In the rows, zero is written as 128.
Known rows, with every way that one mark hangs from another
devi{badut duvug}: [ 97 117 124 151 146  97 119  94 178 134 104 156 176 105 155 106]
kapizok{gopalok}: [ 99 132 138 198 151 146 111 186 205 144 151 142 107 112 203 131]
buped{devi{badut duvug{rurano} gopalok{kapizok}}}: [139 147 162 174 141 181 147  96  79  90 132 143 144 193 101 117]
farupi{buped{devi{badut duvug gopalok{kapizok}} rurano}}: [164 137 154  91 113 167 152 113  70 109  94 154 112 142  96 124]
devi{badut buped}: [106  76 135 119 146  89 101 103 226 147 112 148 168  85 177 113]
devi{badut buped duvug{rurano} gopalok}: [122 118 153 148 112 124 121  53 220 122 146 144 148 167 113 135]
duvug{rurano}: [122 125 126 192 159 120 111 189 192  89 123 131 139 115 138 140]
buped{rurano{duvug}}: [119 147 113 157 153 116 120 192 124 123 133 101 126 107 118 132]
farupi{buped}: [133 100 135 117 146 105  96 194 250 146  83 138 128  67 177 137]
farupi{buped{devi{badut} rurano{duvug}}}: [175 123 104 109 110  97 124 148  81 115  73 108 136  79 100 138]
farupi{buped{devi{badut} rurano}}: [172 104  96  95 106  98 130 153  84  89  64 148 122  68 120 134]
buped{devi{badut gopalok} rurano{duvug}}: [140 157 104 135 105 142 138 110  24 122 140 101 109 152 108 133]
buped{devi{badut duvug gopalok} rurano}: [134 156 102 122  94 139 156  86  32 103 135 151 100 156 101 127]
buped{devi{duvug}}: [125 140 114 143 148 117 133 171 127 136 123 144 115 114 137 121]
rurano{buped{devi{badut gopalok{kapizok}}} duvug}: [100 137 163 118 151 168 126 112  96 186 178  62 154 180 139 117]
buped{devi}: [125 125 110 143 153 121 121 197 126 129 118 137 111 100 164 125]
rurano{duvug}: [105 135 131 167 168 114 100 181 193 162 131  96 147 106 161 126]

Rows
[118 129 118 139 106 135 130 106 110 116 173  94 130 172 116 145]
duvug{rurano{buped{devi{badut gopalok}}}}
[115 127 131 100 101 122 138  59 157 129 146 156 118 143 110 126]
devi{badut buped{rurano} duvug gopalok}
[134 154 141 127 131 177 164 103  18 100 132 154 116 170 100 110]
buped{devi{badut duvug gopalok{kapizok}} rurano}
[101 153 167 121 164 183 126 175 122 196 197  55 116 184 137 129]
rurano{buped{devi{gopalok{kapizok}}} duvug}
[101 136 116 113 142 104 135 168 150 167 163 108 121 125 125 126]
rurano{buped{devi{duvug}}}
[100 102 107 109 133  97 123 130 121 150 141 108 157 106 154 118]
rurano{buped{devi{badut}}}
[118 144 136 103 116 135 137 124 182 138 168 147  82 148 108 139]
devi{buped{rurano} duvug gopalok}
[172 121 103  98 119 112 131 218 110  99  83 141  84  70 117 146]
farupi{buped{devi rurano}}
[125 110 123 122 134  92 117 108 152 134 121 112 160  97 114 123]
devi{badut buped{rurano{duvug}}}
[100 139 123 113 116 129 118  97 111 191 182  59 138 162 139 135]
rurano{buped{devi{badut gopalok}} duvug}
[171 133 135 135  88 129 130  89 146 104  98 140 123 147 100 149]
farupi{buped{devi{badut duvug{rurano} gopalok}}}
[140 149 122 172 105 143 140  79  93  95 136 139 129 177 103 135]
buped{devi{badut duvug{rurano} gopalok}}
[102  95 145 109 124 124 104  76 222 160 142 143 137 129 180 123]
devi{badut buped gopalok}
[169 120 102  96 100  93 143 126  88  97  67 157 128  82  93 131]
farupi{buped{devi{badut duvug} rurano}}
[122 124 173 117 148 165 126  96 135 144 149 111 146 156 116 117]
devi{badut buped{rurano{duvug}} gopalok{kapizok}}
[116 105 167 106 143 167 132 102 139 117 140 152 132 144 137 113]
devi{badut buped{rurano} gopalok{kapizok}}
[138 138  94 131 119 105 154 116  36  88 103 158 132 110  96 115]
buped{devi{badut duvug} rurano}
[169 123 109  87  83 133 132 124  82 104  94 143  91 112 121 144]
farupi{buped{devi{badut gopalok} rurano}}
